Every row comes from one small tree of marks. Brackets hold a mark, then the marks that hang from it, in alphabetical order. Every link used is in the known rows. Which tree was each row made from?
In the rows, 128 means zero.
Known rows:
(potuk (goze beme)): [143 159 143 154 178 143 123 121 162 166 121 129 142 157  89 106 132 153
 119]
(beme (goze (potuk noped) zoge) (muluti zopo)): [120 114 104 107 116 130 110  99  58 159 110  82 109  94 179  78 142 121
 100]
(potuk (goze beme (zoge muluti)) noped): [ 85 115 128 125 134 142 128 115 161 172 153  89 164 103 167 102 106 169
 108]
(zoge (goze beme) muluti): [105 115 150 116 130 112 149 130 172 140 182 148 137  98 116 149  68 161
 194]
(goze zoge): [142 172 113 147 146  97 114 136 129 132 142 133 125 131  96 138 173 143
 100]
(zopo (muluti (beme goze))): [190 203 102 185 141 151 133 119 117 126  78 192 104 176  91 133 195  80
  94]
(zopo (muluti beme)): [159 191 110 152 134 134 133 134 115  91  80 203 106 195  95 143 207 107
 110]
(zoge (goze potuk) (muluti beme)): [117  88 149  93  85 118 154 162 159 128 161 163 131  99 109 170  77 126
 212]
(potuk (goze beme) noped): [ 98 157 125 136 145 163 112 116 160 186 113 132 146 178 134  68 131 155
  99]
(beme (goze potuk)): [167 148 116 170 142 136 109 140 126 177 127 128 107 128  96 117 126 122
 112]
(zopo (muluti (beme (goze (potuk noped) zoge)))): [142 146  95 138 119 158 124 127  79 142  88  97 133 131 158  98 159  97
  61]
(zopo muluti): [142 199  94 153 152 129 114 129 123 122  89 190 102 178  95 107 204 145
  97]
(muluti (beme (goze (potuk noped))) zopo): [130  99 132 136  69 142 127 133 111 124 102 157 110 169 140 125 104  68
 136]
(muluti zopo): [131 143 129 143 113  99 121 132 141  94 118 197  94 172  83 143 152 122
 150]
(noped (potuk (goze beme (zoge muluti)))): [116 124 126 130 162 144 125 133 156 117 153  85 152  97 139 135  98 155
 118]
(noped (potuk (goze beme zoge))): [135 157 122 131 186 151 111 130 140 119 123  76 152 126 124 107 125 145
  87]
(potuk (goze (zoge (muluti beme zopo))) noped): [ 95  92 130 102  65 130 146 121 160 117 119 161 140 134 146 140 131 104
 144]

Write each row's tree:
[159 111 142 171  77 115 152 123 148  93 132 211  99 139 100 199 114  62
 173]
(zoge (muluti (beme goze) zopo))
[ 77  88 117 108  93 111 115 147 124 153 165 106 135  94 173 118 109 166
 123]
(goze (potuk noped) (zoge muluti))
[138 130 134 143 104  95 148 142 140  96 160 158 131 117 117 201 148 111
 140]
(goze (zoge (muluti beme)))
[178 148 137 174  99 122 139 122 133 100 106 197 101 170  83 170 141  53
 145]
(muluti (beme goze) zopo)
[141  94 148 121  97 113 156 124 160  93 130 155 136 115 104 179 135  99
 156]
(potuk (goze (zoge (muluti beme zopo))))
[147 148 138 144 190 127 126 118 145 156 134  75 159 115 105 113 137 155
  92]
(potuk (goze beme zoge))
[131 166 124 141 177 166 109 135 157 128 108 126 132 169 107 104 124 141
 112]
(noped (potuk (goze beme)))
[132 137 128  97 180 138 119  96  91  86  99  72 125 112 153 100 144 138
 110]
(noped (potuk (goze (beme (muluti zopo)) zoge)))
[117 120 106 116 105 145 107 101  73 168  96 135  89 135 168  73 143 117
 123]
(beme (goze (potuk noped)) (muluti zopo))
[134  79 148 126 106  95 145 159 119 101 161 113 141  88 128 194 115 123
 150]
(goze potuk (zoge (muluti beme)))
[123 172 136 102 168 123 135 105 113 151 139 126 125 108 125 104 135 162
 164]
(zoge (goze (beme muluti)))
[124 103 130 104  95 136 144 141 156  57 118 154 128 128 119 177 121  86
 151]
(noped (potuk (goze (zoge (muluti beme zopo)))))
[123  62 159 132 151  89 137 144 111 118 187  51 148  61 151 171  70 171
 138]
(goze beme potuk (zoge muluti))
[ 74  89 133  71  51 136 147 156 161 150 153 166 136 121 153 130  70 131
 199]
(zoge (goze (potuk noped)) (muluti beme))
[ 95  98 140 114 140 113 113 137  96 139 151  43 156 114 175 101  94 163
  94]
(goze beme (potuk noped) zoge)
[149 165 134 134 189  99 125 100  75 125 140  78 131  99 146 130 173 159
  99]
(goze (beme muluti) zoge)
[ 96 125 108 108 114 117 104 146 111 156 134  93 135 127 154  95 134 157
  92]
(goze (potuk noped) zoge)
[ 48  57 132  60  47 119 135 145 156 136 157 159 117 109 150 106  51 151
 214]
(zoge (goze (potuk noped)) (muluti zopo))
[134 185 109 122 192 171 108 112 115 137  93 120 121 151 140  82 165 149
 109]
(noped (potuk (goze (beme muluti))))
[137 176 110 110 204 154 111 106  96 129 106  65 140 110 151  90 166 156
  87]
(noped (potuk (goze (beme muluti) zoge)))
[174  98 148 156 100 122 138 138 113 104 108 154 102 149  97 168 109  69
 148]
(muluti (beme (goze potuk)) zopo)
[132  91 133 127  79 126 129 129  96 114 115 103 128 127 151 131 106  75
 111]
(muluti (beme (goze (potuk noped) zoge)) zopo)
[123  73 159 128 146 106 148 110 155 108 154  95 147  85 124 150  89 148
 148]
(potuk (goze beme (zoge (muluti zopo))))
